Each row was made from one path, in order. Every step used is in the known rows, and no mark comes twice. Write each row's path.
In the rows, zero is written as 128.
Known rows
lelele > lota > riku: [160 107 160  94 122  92 139 179  94 135 103 116 108 177 114 152 100 109
 140  86 127 130 157 169 137 190 137 112]
begezag > sidov: [ 97  94 191 172 139 108 155 134 121 146  95 140 103 155 100 170  70  99
 118 130 105 137 126 112 145 155 133 122]
gufebi > lelele > lota > riku > tata: [168  95 159 100 109  94 135 161 137 126 108 155 101 191 125 143 141 107
 141  88 128 106 144 171 114 183 119  80]
lelele > lota > riku > gufebi > dena > tata: [162  95 187  98 100 102 118 151  94 131 155 159 114 200  99 143 123  98
 135 110 114 160 122 183 129 204 122  88]
riku > gufebi: [159 102 194 157 131  94 129 113 121 170 131 144 146 152  66 138 101  95
 110 132 120 140 142 146 122 180 111 109]
lelele > lota > mobo > tata: [146 100 131 151 108 118 128 142 128 128 126 152 112 188 121 167 130 111
 141 136 126 126 159 164 134 179 155  96]
riku > tata > lelele: [155  97 171 159 118  78 129 119 130 162 108 140 121 140  94 139 133 113
 126 128  93  98 124 159 105 172 133  87]
tata > lelele: [153 103 176 153 122  76 124 125 107 173 107 110 128 130  89 142 108 102
 119 136  85 116 136 162 138 177 139 104]
lota > riku > gufebi > dena > sidov: [122  70 205 119 141 127 130 123  88 131 149 142 120 172  85 146 106  80
  98 108  96 165 129 165 131 190 105  77]
begezag > lota > mobo > tata: [132  98 132 164 102 126 119 133 128 145 131 158 105 178 107 178 145  99
 124 155 120 120 153 157 126 170 151 113]
dena > lota > riku > tata: [132  96 147 119 115 101 125 169 121 129 114 155 100 154 116 150 127 130
 144  87 148 104 133 170  77 172 131  93]
dena > tata > lelele > lota > mobo: [167 113 153 123 100 105 108 154 103 152 108 145 116 192 103 134 123 122
 137 127  95 129 155 176 159 182 153 105]
dena > tata > lelele > lota > mobo > gufebi > riku: [189 122 148 132  99  87 102 138  89 165 126 142 130 214  87 141 127 100
 140  79 115 168 168 162 160 205 151 100]
riku > tata > lelele > lota > mobo > gufebi: [197 116 158 155  96 105 109 120 132 168 114 159 134 197  89 131 138 117
 137 104 100 112 179 156 131 181 147 105]
lota > mobo > gufebi: [163 108 161 162 116 116 122 120 138 160 113 141 131 182  72 147 125 114
 110 112 105 135 175 152 145 179 151 120]
lota > mobo > tata > lelele: [147 100 138 174 116 107 114 130 128 161 127 122 132 151 106 150 137 117
 127 149  92 103 140 168 132 180 152  94]
tata > lelele > lota > riku: [173 111 160 103 117  85 123 176  88 154 105 103 122 168 115 140 106 110
 144  92 109 114 154 176 138 193 136 107]
mobo > gufebi > riku > tata > lelele > lota: [206 117 166 133  93  63 116 125  96 168 111 150 127 187 106 136 123  94
 160  90 112 127 164 156 127 192 135  87]
lota > mobo: [131  99 155 140 125 112 142 147 138 141 102 134 112 165  86 153 119 121
 106 129 109 139 152 159 159 177 150 116]
mobo > tata > lelele: [148  98 152 175 118  91 118 119 115 162 127 120 129 138 107 156 125 101
 131 148  95 105 132 164 118 177 145  90]
lelele > lota > riku > gufebi > dena: [179  94 198 102 108  90 139 151 115 148 150 129 129 175  98 143 114  84
 131 107 118 154 145 172 150 220 110  93]
gufebi > lelele > lota > riku: [173 104 161  81 110  91 126 177 107 138 106 116 109 187 124 143 111  93
 138  92 119 126 164 182 162 193 124  97]
riku > gufebi > lelele > lota: [201 111 191 109  96  79 111 125 114 166 120 150 131 187 104 130 105  70
 138 126 115 138 172 170 169 187 107  87]
gufebi > riku > tata: [142  92 160 138 122  72 153 132 131 131 111 160 102 172  97 163 132 103
 128  86 139 151 129 145 111 186 131  84]
riku > tata > lelele > lota: [185 109 173 129 100  69 125 131 103 159 104 149 116 167 113 136 118 101
 153 116 104 109 149 162 122 177 134  89]
gufebi > dena > lota: [134  97 175 108  91  83 117 152  94 145 131 134  99 128 112 161  92  92
 144 123 135 154 148 183 140 190 136  96]
tata > lelele > lota > riku > gufebi > dena: [190  98 197 107 104  86 127 149 110 162 152 119 139 168  99 134 118  86
 134 112 102 141 142 176 151 222 109  89]

Which path is each row?
[172 114 157 127 106  97 120 152 112 161 101 130 122 177 103 135 116 117
 135 127  96 124 167 169 168 184 149 109]	tata > lelele > lota > mobo
[174  99 183 116 117 102 113 140 138 165 132 127 142 174  92 128 123  83
 108 120 111 124 152 176 159 193  96  89]	lota > riku > gufebi > lelele
[170 108 144 116 114  95 118 173  93 147 119 110 122 174 127 148 117 110
 152 100 114 106 151 176 125 192 140  99]	mobo > tata > lelele > lota > riku
[192 102 181 128  88  94 124 129 126 161 134 130 126 185  97 143 132  90
 132 116  86 145 170 172 175 211 143  94]	tata > lelele > lota > mobo > gufebi > dena
[190 120 157 147  94 110  95 125 108 167 120 154 133 205  86 131 130 115
 136 111  94 127 175 166 143 182 154 109]	dena > tata > lelele > lota > mobo > gufebi
[194  99 178 132  85  94 128 124 140 154 136 150 122 190 100 141 149  98
 136 112  93 134 161 169 154 208 140  84]	riku > tata > lelele > lota > mobo > gufebi > dena
[170 106 172 139  81 103  92 123  97 176 139 150 118 181  87 140 149  96
 124 143  71 126 136 178 144 192 145 104]	begezag > lota > mobo > gufebi > dena > tata > lelele
[154 103 174 121  85  89 104 137  97 157 136 141 113 142 103 156  99  89
 145 113 133 151 163 179 134 191 139  98]	mobo > gufebi > dena > lota
[192 116 182 126 121  93 110 150  97 178 134 124 155 171  87 122 105 104
 136 105 115 118 152 164 123 197 109 108]	tata > lelele > lota > riku > gufebi
[167 110 182 133 118 106 113 144 101 181 136 142 138 168  73 141 116  90
 115 119 124 124 148 152 114 185 106 130]	begezag > lota > riku > gufebi
[150 101 186 119  93  88 105 142  96 161 148 144 124 133  98 145  93  90
 142 127 139 152 148 178 129 195 119  96]	riku > gufebi > dena > lota
[156  97 160 143 123  88 128 146 126 157 111 125 122 148 103 138 138 123
 129 108  97  90 123 166 100 180 131  90]	lota > riku > tata > lelele
[163 103 150 164  95 108  89 135 119 174 158 133 144 147 109 140 136 109
 142 151 105 111 144 181 128 195 135  84]	riku > gufebi > dena > lota > mobo > tata > lelele
[178 114 148 124 102  88 122 155 117 154 106 145 117 193 108 135 133 117
 143 102 112 132 162 164 158 193 145  95]	gufebi > riku > tata > lelele > lota > mobo
[144 102 169 145 115  87 108 126  92 159 118 134 118 153  90 140 119 111
 123 137  82 122 116 173 122 173 144  96]	dena > tata > lelele
[179 106 151 138 103  86 134 131 133 140 116 173 114 209  97 150 144 107
 142  72 138 147 162 145 122 192 138  88]	lelele > lota > mobo > gufebi > riku > tata
[182 106 179  98  95  76 123 137 112 148 100 141 109 183 118 142 105  72
 139 123 111 138 171 174 178 182 124  89]	gufebi > lelele > lota
[133 100 155 113  96 110 117 165 119 142 125 137 105 152 107 152 113 116
 132 126 127 148 158 183 161 191 147 104]	gufebi > dena > lota > mobo
[154 104 153 135 111  88 107 156 110 163 115 131 120 137 111 135 129 127
 144 104 113  87 130 176  91 178 133  91]	dena > lota > riku > tata > lelele
[184 100 160 112 102  98 125 148 139 135 113 160 111 201 118 140 147 106
 143  80 126 105 158 169 109 184 122  82]	mobo > gufebi > lelele > lota > riku > tata
[134  88 157 129 130 101 152 155 141 122 109 149 101 166 105 154 137 126
 125  90 129 108 125 158  89 175 130  94]	lota > riku > tata
[188 108 166  97  98  95 109 166  84 150 130 122 119 194 114 138 125 106
 150  85 100 126 150 187 137 206 139  96]	mobo > gufebi > dena > tata > lelele > lota > riku
[190 109 162  92 105  97 115 166 110 148 111 121 119 197 117 139 116  91
 140  84 116 124 175 179 158 195 126  99]	mobo > gufebi > lelele > lota > riku
[171 102 143 149 100 123 109 133 142 144 142 159 132 200 118 148 139  97
 138 143 124 122 167 171 148 184 131  84]	riku > gufebi > lelele > lota > mobo > tata
[172 104 165  86 104  91 119 179  84 140 126 116 109 185 122 141 119 106
 149  93 102 129 137 190 141 205 136  95]	gufebi > dena > tata > lelele > lota > riku
[196 121 151 137 104  79 113 138  99 174 116 127 136 199  87 143 120  95
 138  80 116 164 180 154 171 208 146 104]	tata > lelele > lota > mobo > gufebi > riku
[187 115 180 122 116 100  98 152  88 169 141 139 148 185  88 120 113 110
 139 106 114 121 139 172 112 195 114 104]	dena > tata > lelele > lota > riku > gufebi
[160  88 207 132 113  87 145 120 130 153 149 137 130 153  81 150 113  79
 112 133 109 161 135 161 149 208 112  91]	riku > gufebi > dena
[172 107 160 105  98 104 122 153 131 146 101 142 112 195 111 139 122  99
 128 126 107 135 177 175 192 185 138  99]	gufebi > lelele > lota > mobo
[184 111 171 119  92 105 106 147 109 161 136 151 129 198  97 125 131 111
 137 132  93 138 152 179 164 200 136  95]	riku > gufebi > dena > tata > lelele > lota > mobo
[184 106 167 132  85 111  98 118 142 177 115 151 122 195  90 142 143  74
 108 136  94 124 185 168 181 179 127 108]	begezag > lota > mobo > gufebi > lelele
[194 111 191 116  89  77 103 131  80 165 137 150 128 181 103 129 113  90
 151 128  94 139 140 178 141 196 127  87]	riku > gufebi > dena > tata > lelele > lota
[203 112 179 112  88  82 112 122 113 161 108 146 122 196 109 140 110  69
 140 112 107 135 187 170 172 183 126  91]	mobo > gufebi > lelele > lota
[174  98 194 133 112  93 113 115 141 170 129 141 142 166  85 130 118  73
 106 140 106 133 153 167 164 184  99  88]	riku > gufebi > lelele
[157  99 133 141  99 118 118 141 139 130 128 151 114 196 129 160 139  99
 139 140 120 122 166 175 154 181 146  84]	gufebi > lelele > lota > mobo > tata
